Every row comes from one small tree of marks. The marks that hang from a mark follow it in brackets, in the order of their numbers. Every link used is in the known rows. Which tree was each row made from?
(in the rows, 128 means zero)
Known rows
K836(K267 K880 K910): [114 173 150 126 168 144 136  82 147 140 117 154  79 181 125 171 148 147
 131 154 176 147 151]
K985(K503 K880 K910): [135 162 139 132 197 149 121  97  90 134 128 152 108 177 120 147 149 185
 113 138 205 155 103]
K880(K934(K267(K836(K910)) K503)): [ 64 184 163 124 165 155 122 139 117 119  90 123  86 181  98  47 170 133
 109 128 182 146 141]
K836(K503 K910(K934)): [117 148 155 112 123 139 134 106 144 121 119 119  64 190 121 124 159 132
  94 151 159 108 104]
K910(K836(K267) K934(K503)): [111 144 144 147 209 158 145  79 129  98 131 135  95 159 154 133 129 130
  98 154 154 151 137]
K836(K503): [132 164 154 130 143 127 132  91 113 107 152 149  83 168 142 152 156 130
 118 148 155 114 126]
K985(K503 K910(K836 K934(K267))): [146 166 109 122 205 146 116  95 101 125 107 153  85 173 127 131 151 163
 103  89 184 157 115]
K880(K934(K267)): [102 176 122 133 163 136 116 113 101 117 124 162 101 163 130 123 182 152
 134 108 184 153 157]
K836(K880(K934(K267)) K910): [ 96 191 136 121 163 138  95 121 132 142  92 156  72 190 104 141 186 164
 138  99 204 160 151]
K267(K836(K503)): [111 152 173 127 153 132 143 110 107  95 149 144  85 173 129 124 159 110
 107 163 152 106 124]
K934(K267 K503): [101 173 142 139 183 139 102 105 108 127 118 142 115 162 110 106 137 156
 107 118 155 165 140]
K934(K267(K836(K910)) K503 K880): [ 93 156 160 136 164 175 140 117 121 113  95 123 111 181  82  76 145 143
 116 128 168 130 114]
K985(K267(K836(K910(K934))) K503): [ 88 133 158 129 153 143 148  85 153  93  98 142 100 194 117 105 168 121
  97 143 142  99 111]
K267(K836): [ 93 151 160 137 164 145 143 109 104 104 126 150 108 165 117 135 162 131
 107 157 167 135 129]
K985(K503 K880): [140 147 147 159 194 142 108  85 105 127 150 156 111 175 120 151 146 168
 130 129 179 139 103]
K910(K836(K880)): [133 172 143 161 207 140 108  84 124 124 121 169  84 174 127 201 148 152
 132 121 195 156 135]
K934(K267(K836(K910)) K880): [108 158 145 128 147 168 147 112 118 119 101 139 104 180  83  98 157 142
 133 120 177 123 122]
K836(K880(K934(K503)) K910): [ 76 180 169 128 175 154 104 119 150 127  89 140  75 193 123 140 171 158
 117 140 206 154 132]
K910(K836 K934(K267)): [126 157 114 150 189 142 111 100 106 122 113 149  91 167 111 134 152 148
 110  97 178 158 134]
K910(K836(K267 K503 K880) K934): [137 152 146 137 194 128 140  80 131  97 150 153  57 178 159 189 151 122
 114 150 160 124 140]
K910(K934): [103 123 136 125 156 141 134 102 120 113 118 141 100 169 128 158 159 152
  95 151 174 144 124]
K836(K503 K880(K934) K910): [109 181 165 117 142 134 118 116 145 117 119 149  47 199 135 160 187 135
 130 138 195 117 130]
K880(K934): [102 162 138 136 157 141 134 101 114 102 127 161  98 165 147 155 184 144
 127 138 190 140 145]
K934(K267 K503 K880): [115 150 137 144 177 163 124  94 115 110 120 139 129 164 111 123 142 164
 124 113 163 147 125]

Which tree is each row?
[ 73 146 162 159 165 141 142 100  91  98 128 153 130 175 102 120 170 147
 111 166 182 137 143] | K985(K267(K836) K880)
[121 152 148 105 127 139 160  85 144 110 134 125  64 180 140 125 151 118
 102 169 141 105 128] | K836(K267 K503 K910(K934))
[ 79 161 157 134 197 146 131  96 132 101 129 160  90 165 157 163 168 145
 123 155 180 162 163] | K836(K267 K880(K934(K503)))
[ 78 143 172 113 116 135 162 105 140  85 108 125  78 196 117  98 177 106
  87 172 147  87 124] | K985(K267(K836(K503 K910(K934))))
[ 98 166 142 130 178 135 139  87 122 103 137 178  84 165 157 188 180 144
 136 153 189 155 172] | K836(K267 K880(K934))
[114 118 143 117 146 147 153 121 101  88 133 131  90 174 108 110 167 125
  99 133 152 101 113] | K910(K934(K267(K836(K503)) K880))
[117 167 140 139 177 138 131  77  94 116 120 165 124 179 123 143 162 176
 118 143 190 146 125] | K985(K267 K503 K880 K910)
[132 143 133 113 122 154 143 108 135 112 118 119  79 186 111 113 160 144
 116 113 157 102 106] | K836(K503 K910(K934(K267 K880)))
[121 154 142 172 179 130 121  66 112 107 144 168 128 177 128 147 158 162
 132 128 165 130 122] | K985(K267 K503 K880)
[ 96 131 136 115 164 157 132 124  81 134  99 133 106 179 108 142 160 191
  83 168 224 170 110] | K985(K880 K910(K934))
[102 170 186 113 153 138 124 118 133 122 117 140  58 201 105 135 161 122
 111 159 174 114 115] | K267(K836(K503 K880 K910))
[ 85 176 140 136 178 145 107 115 104 110 115 143 104 160 127  97 167 152
 118 112 175 164 151] | K880(K934(K267 K503))
[ 78 178 145 135 195 136  85 123 113 124 107 154  96 175 122 134 174 164
 120 110 191 178 153] | K836(K880(K934(K267 K503)))
[101 133 137 130 155 172 131 110 139 121  86 111 108 182  90  99 142 165
 101 118 170 140 109] | K836(K910(K934(K267 K503 K880)))
[132 173 138 159 217 139 130  69 127 113 139 174  85 165 143 200 144 138
 141 139 180 157 160] | K910(K836(K267 K880))
[ 87 164 172 120 165 147 123 118 135 135  97 147  80 193  95 147 161 141
 112 154 194 141 124] | K267(K836(K880 K910))
[150 182 150 149 199 128 131  67 124 105 162 167  65 174 153 192 143 116
 140 143 161 127 149] | K910(K836(K267 K503 K880))
[129 189 147 154 172 139 142  86  81 100 130 153  97 182 131 140 161 152
 119 153 204 129 140] | K985(K267 K880 K910(K836(K503)))
[109 174 178 117 131 141 144 111 126 113 126 129  69 189 109 103 155 111
 109 166 160 100 112] | K267(K836(K503 K910))
